Each row was made from one small tree. Brackets hold a mark, then the marks that hang from it, in alphabetical order. Every link used is in the known rows. Write each row's tree.
Known rows:
(sukov (tepi (kabupaf (dupor vanam))) (tezor (meli valu))): [ 10.8  28.7 -26.9 -46.3  10.3 -29.4  21.9   6.2  -9.4 -15.2 -27.8  25.5
  37.4 -31.9 -29.3   6.4  -1.4  14.7  16.8  -4.8  -6.7   5.8  24.3  -4.9
 -12.0 -28.2  -3.4  -4.3  -6.6]
(vanam (tepi kabupaf) (tezor meli) valu): [-21.2   7.1  15.9   3.6  -0.9   9.7   0.7  -6.9 -30.6   8.9 -21.3 -22.8
 -19.6 -40.6  -0.8  -5.1   4.6   6.8  18.2 -14.6  24.6  19.2 -31.3  -9.2
  20.6   5.8 -16.0  -6.1   9.5]
(bako (meli (valu vanam))): [-20.8 -10.9   5.3  -0.5  -2.2 -19.1 -13.7   5.1  13.9 -29.0 -10.6 -14.9
 -21.5   9.1  11.3 -52.9  11.5  11.9  -1.4  12.0  20.3 -25.7   3.1  13.8
  24.3  23.9  19.2   7.6  17.4]
(valu (kabupaf (dupor meli)) (vanam tepi tezor)): [ 12.0 -17.0  -1.2   6.3  29.7   6.2 -12.2   5.2  24.9   2.4  16.5  23.0
  19.3   7.3 -10.8   5.9  -6.0 -41.7  33.6  20.7  13.9 -39.5 -24.7 -12.3
  10.3 -21.3   1.0 -12.6 -21.7]
(dupor (vanam tezor (valu kabupaf))): [ -2.6  18.9  -9.4  -1.4   8.4  31.6 -36.8   0.7  -4.3  20.8   1.8   7.3
  15.6 -29.0  22.4   5.9 -10.1  -9.5  45.7   7.9   2.1 -18.6 -17.2  10.0
   9.9  -4.5  -4.6 -32.7   9.3]
(bako (meli (valu (kabupaf dupor (tezor vanam))))): [ 16.1 -12.3  -0.8  14.2  25.4 -15.4  11.9  -5.5   4.9  13.7  11.5 -18.6
  28.0  20.9 -13.3  14.7  16.3  -7.0  -8.1   7.8   4.8  -4.0  26.6 -22.2
 -30.4  -8.7  26.2  -7.6 -24.8]
(kabupaf dupor (tezor meli) (valu vanam)): [ 20.4  -0.5 -12.7  -3.2  18.0  -1.6  15.3   6.2  10.2  14.7   6.3  15.1
  20.3   9.1 -21.3   9.3 -17.5 -38.4 -48.6   8.8 -10.5  -8.3  27.4   7.2
  -3.0  -3.6   2.4  17.0 -28.3]
(sukov (tepi kabupaf) (tezor meli vanam)): [ 19.6  21.6  -7.7 -19.8 -29.6  -6.6  -4.2  21.7   4.3  -7.3 -11.3  15.3
   1.0 -35.9 -30.2   4.2   3.5  21.0  13.1 -21.8  -2.8  30.0   1.4   2.0
   1.4  -2.8 -13.7  13.7  17.1]
(sukov (tepi (kabupaf dupor (valu (vanam (tezor meli)))))): [ 13.7   9.6  -3.0 -25.5 -27.5  -4.0  17.3  20.1 -31.4  -0.6 -24.4  30.0
  27.5   3.4 -10.2   3.8  -4.3  -7.9   2.8  -1.3  22.1 -17.7 -17.9   6.6
  -1.9 -10.1   4.1  15.6 -10.6]
(meli (valu (kabupaf (dupor vanam) tepi))): [ -0.2  15.9 -28.6 -22.0  21.7  -5.3 -10.2  -1.3  10.2   6.3   1.7  19.3
  35.2  22.4  14.1   9.8 -10.9   9.1   5.8  21.6  -4.9 -27.1   1.1  17.6
 -27.5 -10.2   5.3 -29.4  -7.2]
(kabupaf dupor tepi (tezor meli vanam) valu): [ 31.2   1.2  -7.0  -5.8  -4.2  -1.6  15.8  -1.7   7.6  24.5   3.6   5.4
  33.5   7.0 -21.4  25.6 -23.5 -14.0 -72.1   9.8 -15.1   4.3   6.9  -2.2
 -32.5   3.0   0.7  -1.8 -28.6]
(dupor (meli (valu (kabupaf tezor) (vanam tepi)))): [ -4.7 -33.1  -0.1  17.1  54.4  -9.8   4.3  11.5  39.4 -16.9  34.7   6.4
   1.0  11.4   2.4  -1.1 -14.5 -32.0 -14.6  16.6 -16.4 -18.4  11.8  -1.4
  31.1  -1.0  -6.6 -27.0  -3.1]
(valu (kabupaf dupor (tepi meli) tezor) vanam): [ 30.0  -1.7   5.8  26.4  -5.4  -4.5 -10.5  19.5   2.2   1.6  15.5  27.3
  16.6  48.5 -14.3  35.7 -12.1 -27.0 -34.8  25.1 -44.6 -32.1  -1.2 -19.5
 -30.4   1.3   0.9   3.9  -2.9]
(sukov tepi (tezor (meli (valu (kabupaf dupor))) vanam)): [  1.4  12.3 -20.6 -34.2  -0.7 -12.6  13.5   8.0   7.0   0.3   8.5  23.1
  40.3 -10.6 -37.6  43.2  17.4  28.2  22.1   5.1   7.8  15.2  22.7 -21.2
 -21.8 -10.0  10.2  -1.6  -7.3]
(kabupaf tepi): [-10.2   9.9 -16.6  -0.8 -14.6   1.4 -32.1  -3.6  21.1   4.6  -7.6   1.0
 -25.5   8.0  24.0 -12.5  -0.5  19.3  -3.3   3.3 -16.3 -16.4 -11.7  24.1
   0.7  12.6  -5.7  -2.6   3.0]
(tezor (vanam (valu kabupaf))): [  0.6   8.0   0.6   4.3  -8.7  26.2 -38.2  10.0  15.9  29.7  14.6  11.4
  -9.0   6.2  13.6   7.0   4.1  16.9  23.5 -11.2   6.5  16.2  -4.2  13.1
  12.6  20.7   9.9  -8.5  12.5]
(valu (vanam (tepi (kabupaf dupor tezor) meli))): [ 27.8 -12.8  19.5  26.3   3.4  -8.1  12.6  15.5   1.3  -2.6  -3.9  16.2
  -4.8  29.5  -9.8  -3.7 -14.4 -31.0  -8.1  -3.2 -16.1   3.3  -2.2 -30.2
  -6.6 -23.8  -6.9  20.5  -9.2]
(valu vanam): [ -6.4   4.1 -10.3  -4.5  -6.3   8.6 -36.1  13.7  31.8  -1.6   1.2  14.9
 -28.4   4.6  16.8 -35.7  -6.1   3.0  12.2   0.5   3.8 -16.8  -0.7  34.8
  28.0  11.7  -1.5  22.3  12.5]
(tepi (kabupaf dupor) (meli (valu vanam))): [  5.6  -9.0  10.4 -11.0 -23.7 -23.0  16.3   5.7 -23.4 -24.3 -13.2  13.7
  -7.9  28.4  -4.1 -22.1   9.8  19.1  -8.3  -9.2   8.9  -0.2   6.0  15.3
   3.7   9.5  23.2  35.1  15.9]
(kabupaf (tepi meli)): [ -3.3   0.0   5.2   7.8 -47.3   3.1 -26.5 -13.4   9.5 -16.4  -1.8  -2.0
 -28.4  12.8  13.0  -8.1   3.6  16.6 -10.6   5.4 -26.9 -12.1 -18.1   5.4
 -10.4  22.2  -0.6   2.5  18.3]
(vanam valu): [-21.1   7.1  -8.8  -1.2  -9.5   8.8 -34.6  -7.9  10.9  19.3  -6.1   4.6
 -32.5  -4.4  26.1 -10.5  11.8  19.7  20.0 -11.4  -8.0   5.4   5.3  17.0
  28.5  15.6   8.9  -2.6   0.3]
(tepi (kabupaf valu)): [  4.5   8.9 -14.0   5.0 -18.1   8.5  -4.7   2.2   7.2   8.4  -6.0   2.9
 -23.1   9.4  37.7 -15.9   3.6   2.5   1.2 -29.2   9.3  12.4   6.4  39.2
   9.6   1.7   4.8   4.5  -3.7]
(tepi (kabupaf dupor (valu vanam)) meli): [ 29.2  -1.1  10.1   4.6 -37.5   0.1   7.9  14.8  -8.9  -7.1  -7.0  30.4
  -1.2  42.8   5.3 -12.4  -3.5 -15.0 -12.8 -12.2   4.1  -3.2  -1.6  13.9
  -3.2   3.4  21.1  28.2   1.6]
(bako (meli (valu (kabupaf tezor)))): [ -9.3  -9.1  -3.8  32.1  28.0 -10.8   0.4  -7.3   6.4  -5.3  14.5 -32.5
  -3.5   9.1  11.0   6.7  24.8  -5.1  -5.1   5.7 -10.4 -13.4  30.2 -10.0
  -9.7   3.8  10.8 -20.0  -7.2]
(valu (kabupaf dupor tepi (tezor meli)) vanam): [ 23.0  14.8 -10.6   7.7  28.3  -9.0  -7.5  20.9   4.9  15.5   9.6  16.9
  25.1  22.7 -32.6  32.3 -12.2 -29.8 -48.8  24.6 -33.7 -25.6   5.8   0.3
 -23.7   4.2 -10.0   2.4 -10.9]
(kabupaf (dupor vanam) tezor): [ 28.2  11.3 -29.0  -7.6  32.6   2.9 -13.2  -9.0  28.0  23.0  -2.2  12.6
  23.0 -10.2   0.9  -0.3 -21.1 -29.8   4.9   6.2 -30.4 -13.8  27.6   6.7
 -18.5 -38.7  -4.8  -4.6 -34.4]
(bako (meli (valu kabupaf))): [-22.3  -2.2  -4.4  13.8   6.5  -5.0 -13.7  -9.0   9.1 -10.3   8.8 -28.7
 -12.3  13.0  16.7 -13.9  35.1  14.2  21.5   1.2  13.5 -13.9  14.6   2.6
  -1.4  15.3  19.6 -13.5   6.0]

Write each row's tree:
[-14.6  -8.4   9.8 -12.8 -52.7 -14.3   4.2  -4.0 -18.4 -33.5 -15.6   4.1
 -25.2  13.9  19.0 -14.3  24.3  43.9  24.7 -20.0 -12.4   8.6   0.8   6.2
   3.5  10.8  10.8  10.2  24.8] => (sukov (tepi kabupaf (meli valu)))
[-28.2   2.4 -10.8 -10.5   3.8   8.2   9.4 -20.8 -23.0  -9.6  12.9 -34.6
   2.2 -36.6  -5.3  15.2  23.8  19.5  10.8   1.9  25.7  -2.2   3.2  19.3
  -0.9  15.0  -4.5  -4.7  13.4] => (vanam (tezor (meli (valu kabupaf))))
[ 18.7  -1.9  -5.8  -0.4  12.4  -0.5  -8.6  -1.8   6.4  45.2  -4.0  17.1
   6.0   4.2  -6.9  18.3  -6.7   0.1  -7.7  -5.2 -18.8  11.4  18.4  -8.5
  -0.8  -8.7  16.1   5.4 -32.5] => (kabupaf dupor (tezor (vanam valu)))
[-40.7 -17.4   5.0 -12.3  12.9   0.5   3.8   1.2   5.1 -19.2   0.1  -7.5
 -16.6 -10.9  27.7 -29.2 -11.6  13.5  25.2  17.7  40.2 -19.4 -27.6   2.1
  32.4  -6.3  -9.9  -0.3  15.4] => (meli (valu (vanam tepi tezor)))
[ 15.9 -14.8  25.3  34.3  -6.0   3.5   1.8  20.8   9.4 -14.6   4.8   1.9
 -25.4  15.3   4.5 -16.5 -19.9 -25.3 -10.9  -6.6 -18.5   7.2 -10.6 -14.8
  11.5  -6.8 -18.4  12.1  16.3] => (valu (vanam (tepi (kabupaf tezor) meli)))
[-16.8 -14.6  19.0  15.8 -31.1  22.3  -7.2 -23.8   4.6 -18.2   4.2 -21.3
 -24.7 -16.2  16.8  -8.5   2.8   0.7  45.7   3.4   9.8  -2.7 -31.9 -24.0
  -1.4 -10.3 -12.3  -2.9   8.9] => (vanam (tepi meli) tezor)
[ 21.1   8.4  -3.3   8.5  23.9  15.1  14.7   3.7  16.8   3.8   2.3 -12.1
  19.3 -27.5   6.7 -11.3 -40.3 -44.2 -25.6  -7.4  -5.5  20.9   2.5   2.1
  -0.4 -22.1 -31.4 -26.2  -5.2] => (dupor (vanam (tepi (kabupaf (tezor meli) valu))))
[-24.4  -1.3  -6.2 -25.1  -1.4  -8.9  -2.4   0.6   6.3 -23.5   1.1  -8.9
 -16.4 -16.2  -9.9 -37.3   3.3  22.8 -20.5   3.8  17.2  -2.1  10.5  37.0
  27.7  31.7   0.4  20.4  27.3] => (tezor (meli (valu vanam)))
[ -2.9  -1.8  -8.2 -17.7  25.3 -33.1  21.0   6.2  -9.4  -8.4  -6.4   7.4
  17.3   8.7 -27.2   7.4 -14.6   2.1 -72.8  26.8 -19.8 -20.8  14.6   7.3
  -9.3  10.6   0.1   9.5  -8.0] => (kabupaf dupor tepi (tezor (meli (valu vanam))))
[-21.0  -0.5 -12.2  -5.8  12.2   2.6 -16.0  15.0  16.2  -9.1  20.3   9.1
 -12.5  21.5  21.1 -13.6   4.4  16.4  12.1   4.8  15.3 -13.4   8.5  35.1
  21.6  17.1   6.3   3.4  22.1] => (meli (valu kabupaf vanam))
[-45.1 -10.5   0.9 -17.3   7.6   5.2  19.5 -26.3  -8.3 -17.2   0.0 -39.2
 -11.2 -45.8   1.5 -14.9   9.0  21.9  14.1   7.7  37.7   5.4 -15.5  -3.6
  10.2  -0.8 -14.2  -4.6   7.3] => (vanam tepi (tezor (meli valu)))
[ 16.1  -0.7  -5.5 -28.1  -2.1 -27.0  34.5   4.3 -21.9   3.8 -15.9   6.4
  24.7  -6.2 -30.3  12.4   6.3  26.8 -21.5 -13.8 -10.0  24.0  25.0   0.3
 -18.2 -10.2   4.9  14.9 -16.2] => (sukov (tepi (kabupaf dupor (tezor (meli valu) vanam))))
[ -3.2  -7.3  27.4  14.3 -22.8   4.7   8.5 -13.2 -39.7  10.2 -24.1   1.3
  -8.8   2.9   7.3  11.7  11.5   2.3  36.8 -10.1  11.2   8.3 -33.3 -39.3
  -3.9 -15.6   7.4   1.8  -7.2] => (vanam (tepi (kabupaf dupor) meli) tezor valu)
[-10.1  -5.0  -0.6  32.0  21.8 -22.9  -2.1  -0.8   1.6  -8.1   6.2 -29.7
   1.7  22.5  13.4  17.4  14.0   0.8 -30.2  19.4 -26.2 -26.4   8.5 -15.3
 -20.2  12.4   5.5 -32.1  -2.8] => (bako (meli (valu (kabupaf tepi tezor))))
[-11.4 -17.6  26.1  12.2 -29.6  19.2 -13.8   0.2   8.5 -27.5   5.3  -0.8
 -21.1  -6.8  11.4 -23.5 -12.4 -10.3  31.3  15.4  16.9 -18.8 -41.4 -20.3
  14.2  -1.4 -12.4  10.9  23.2] => (valu (vanam (tepi meli) tezor))
[-20.6   9.3  -4.7 -13.2   2.0  -6.5  -9.2  15.8  -1.8 -18.0  10.5   0.9
   2.7  14.2  -8.2  -5.3  -0.7  18.7 -38.9  19.9   4.6 -17.2  -8.8  27.9
   7.5  40.8  -6.0  -4.5  33.3] => (tezor (meli (valu (kabupaf tepi) vanam)))
[  1.1   8.3  -2.0  -7.2   2.8  12.0  -5.2  -0.1  38.9  -0.1   7.6 -10.9
  -4.3 -44.7 -26.3  -1.0 -12.1   3.4  11.1  -2.3  17.4  32.5  -5.6 -20.8
   8.2  -6.4 -21.0   3.2   9.5] => (sukov (tezor meli (vanam tepi)))
[  5.2  -8.0  27.5  17.5 -27.3   6.3 -12.8  16.6   9.7 -24.5   0.4   6.2
 -32.9  18.9  11.7 -39.1  -9.1  -4.9  14.4  -9.6   5.0   7.0 -27.0  -2.7
  18.8   5.1 -11.0  17.7  32.9] => (valu (vanam (tepi kabupaf meli)))
[ 14.6  -2.4   8.1  14.3 -50.6  11.5   2.4  -6.3  -4.5 -11.1  -0.5  -1.8
 -23.9  16.4  24.5 -11.4   7.4  -0.3  -3.2 -26.2  -1.9  18.3   0.6  18.1
   0.2  12.2   9.2  10.7  13.4] => (tepi (kabupaf valu) meli)
[ 30.5   5.6   1.7   6.6  -0.5   1.6   6.0   4.2  -2.3  10.0   1.3 -20.0
  -7.0 -31.4 -27.6  -6.7  -6.3  -1.4 -36.1 -26.2  -6.9  35.7  13.6  23.4
  -2.7   7.3 -14.8  20.1   7.3] => (tepi (kabupaf (tezor meli vanam)))
[  3.4  -8.5  15.3  35.9  14.0  13.0  -4.0  -8.1   5.0  26.8  19.4   9.1
   4.7  31.2   2.2  46.0   5.4 -26.2  13.0   5.7 -32.7   9.2   5.1 -61.2
 -15.6 -16.9   5.7 -19.9 -25.7] => (vanam (tepi meli) (valu (kabupaf dupor tezor)))
[-13.3  13.6 -14.4 -23.0  12.6  16.1   1.1 -15.9 -13.0 -15.5  10.3 -23.9
  27.1 -51.0  -6.3  -1.9  -4.2   4.2  19.0  11.8  23.5  -9.3  -4.1  24.6
  -3.9   3.4 -12.4 -22.4  22.2] => (dupor (vanam (tezor (meli (valu kabupaf)))))
[ 10.2   1.1  10.5  -2.9 -17.2  21.0  10.1   6.5  15.1   8.0   4.7 -11.8
  -5.7 -10.2   0.5 -24.5 -15.8  -0.7 -12.0 -23.1  35.0  42.7 -16.2  11.8
   5.9   4.8 -11.9   1.7   9.9] => (tezor meli (vanam (tepi (kabupaf valu))))
[  2.4   0.6  11.1  -4.8  -8.9  17.5 -22.9 -13.5  17.8   7.9  -9.0  19.6
  10.4   5.0   6.9 -10.4 -17.4 -16.0  34.7  10.4 -10.6   2.5 -16.0 -36.8
  -2.7 -16.1   5.8 -19.6  -8.5] => (kabupaf (dupor (vanam (tepi meli) valu)))
[ 18.3   9.4  -2.4 -12.5 -11.2   0.7  21.3   9.6 -34.3   6.7 -16.4   9.1
  19.2  -8.4 -14.5  -4.0  -5.2 -20.7 -19.6  -5.4  36.8 -10.2 -12.7  22.6
   1.0  -3.2   5.0  26.8  -8.5] => (tepi (kabupaf dupor (valu (vanam (tezor meli)))))
[ 32.4  24.5  -8.4  -7.6  30.6  -6.5   0.9   2.2 -19.8  28.6 -24.0   7.3
  27.2 -29.1 -26.4   8.7 -14.2 -25.9 -27.3 -10.0 -28.9  13.1  21.5   3.6
  -5.9 -11.8  -5.2  -6.5 -17.7] => (tepi (kabupaf (dupor (vanam valu)) (tezor meli)))
[-36.1 -22.6  14.8  -1.0 -19.0   4.9   5.1 -25.0  15.6 -30.1   8.8 -20.7
 -29.4   5.9  22.6 -22.7   9.1  24.0  23.9  -0.7   6.8  11.9  -4.9 -13.1
   8.8   6.0   1.2  -1.9  16.9] => (vanam (tepi (meli valu)))
[ -6.5   1.1  -7.2  -1.4  17.6 -19.7  29.9 -10.1 -20.4 -10.2  -3.5 -31.5
 -14.8 -28.1  -8.6  -3.9  12.8  12.7 -42.4 -19.2 -10.1  25.7  31.8  27.6
   5.9  10.1  -8.8  11.5   4.1] => (tepi (kabupaf (tezor (meli valu))))
[-13.1  -9.5   1.0 -14.0 -29.4 -21.5  10.1 -22.3 -12.9 -18.1  -9.9   0.8
  -5.2  30.2   4.3   3.2  13.0  32.5 -17.6  11.1 -14.1 -13.8  -0.1  -4.0
 -23.5  11.6  21.5   7.3  -1.0] => (kabupaf dupor (tepi (meli valu)))
[ 13.3 -14.6  12.1  -5.9 -19.2 -32.9  25.1  18.3 -24.8 -22.1 -14.7  32.3
   7.9  38.3  -6.6   4.4   3.3   9.7  -9.1  -1.9 -30.5 -10.9  15.9 -13.8
  -6.0 -10.3  12.4  20.7  -2.1] => (sukov (tepi (kabupaf dupor tezor) (meli (valu vanam))))
[-16.3  -7.6   2.0   3.2  30.7 -13.3  31.8  -6.7  -6.9  -9.9  -0.4 -35.2
 -17.2 -22.6  -1.6  -7.5   0.3   7.9 -25.1 -14.3   1.0  31.7  14.5   0.0
   7.6  -4.4 -20.3  -3.0   0.8] => (vanam (tepi (kabupaf (tezor (meli valu)))))
[-19.2  10.1  -6.0  10.8  -1.0  23.4 -28.6  -6.9 -14.5  23.8   5.3  -2.0
 -10.5 -13.0  24.2  23.4  15.8   6.6  38.4  -1.4   6.8 -10.0 -14.1   4.8
  12.9   6.9   3.9 -16.0   3.3] => (vanam tezor (valu kabupaf))
[ 11.9  -9.6  21.8  28.2   1.4  -6.0  11.3  -4.2 -17.5  17.5 -10.9   6.7
 -10.8  21.0   1.8  21.4   2.3 -14.8  -0.1 -13.3 -27.7  23.4   1.7 -46.9
  -6.6 -16.2   3.7  -1.1 -23.2] => (vanam (tepi (kabupaf dupor tezor) meli) valu)
[-27.9   7.0   9.5  10.7  10.6  29.3 -15.5  -8.6 -10.4  14.8   7.3 -20.4
  -5.6 -30.6   0.5  20.2   9.3  -3.7  32.4   4.5  19.2   5.5 -29.1 -22.9
  11.3   8.2 -14.8 -25.2   4.0] => (vanam tepi (tezor meli) (valu kabupaf))
[ 12.8   7.3 -29.4  -8.4  50.5  -1.5   5.7  -5.7  15.9  14.8  13.2   7.2
  37.3   5.9   5.9  21.5 -11.6 -17.0   6.9  11.1 -19.6  -9.5  36.3   8.0
 -21.7 -30.1   2.5 -24.5 -26.1] => (meli (valu (kabupaf (dupor vanam) tezor)))
[  0.5   3.0   0.4  -5.0   0.8   7.7  30.3 -12.0 -22.2  11.5 -14.9 -13.7
  13.7 -13.6  -1.8   5.7   0.6 -14.9   8.3 -10.7  39.9  10.7 -19.4 -10.6
 -13.2 -24.1  -6.8   1.7 -26.9] => (vanam (tepi (kabupaf dupor valu)) (tezor meli))
[ 22.3   7.4  12.3   6.1  -0.6   1.4   1.3   8.6 -19.3  23.6  -8.9 -10.5
  -8.6 -29.3 -24.2   2.1  -4.5   2.9 -40.3 -26.0 -12.7  40.2   7.4  11.5
  13.2  21.9  -6.5   8.5   8.4] => (tepi (kabupaf (tezor meli (vanam valu))))
[-10.7  -5.4  20.0  18.8 -11.3  23.4  -6.6 -15.8 -17.2  16.7   7.4   4.7
   6.3  13.5   5.9  38.4  14.6  -8.6  49.7   8.7   9.5  -4.0 -27.4 -54.0
 -14.2 -14.0   8.9 -15.3 -12.0] => (vanam (tepi meli) tezor (valu (kabupaf dupor)))
[-16.8   4.5 -26.4 -11.9  19.3  -4.1   0.0 -13.9   7.2  13.4  11.8   2.9
   4.0  25.4  13.6  13.7  24.6  21.0  27.7  -2.3  11.0  -2.8  26.2  15.9
  -9.8  -8.5  19.6   1.5 -19.1] => (meli (valu (kabupaf dupor)))
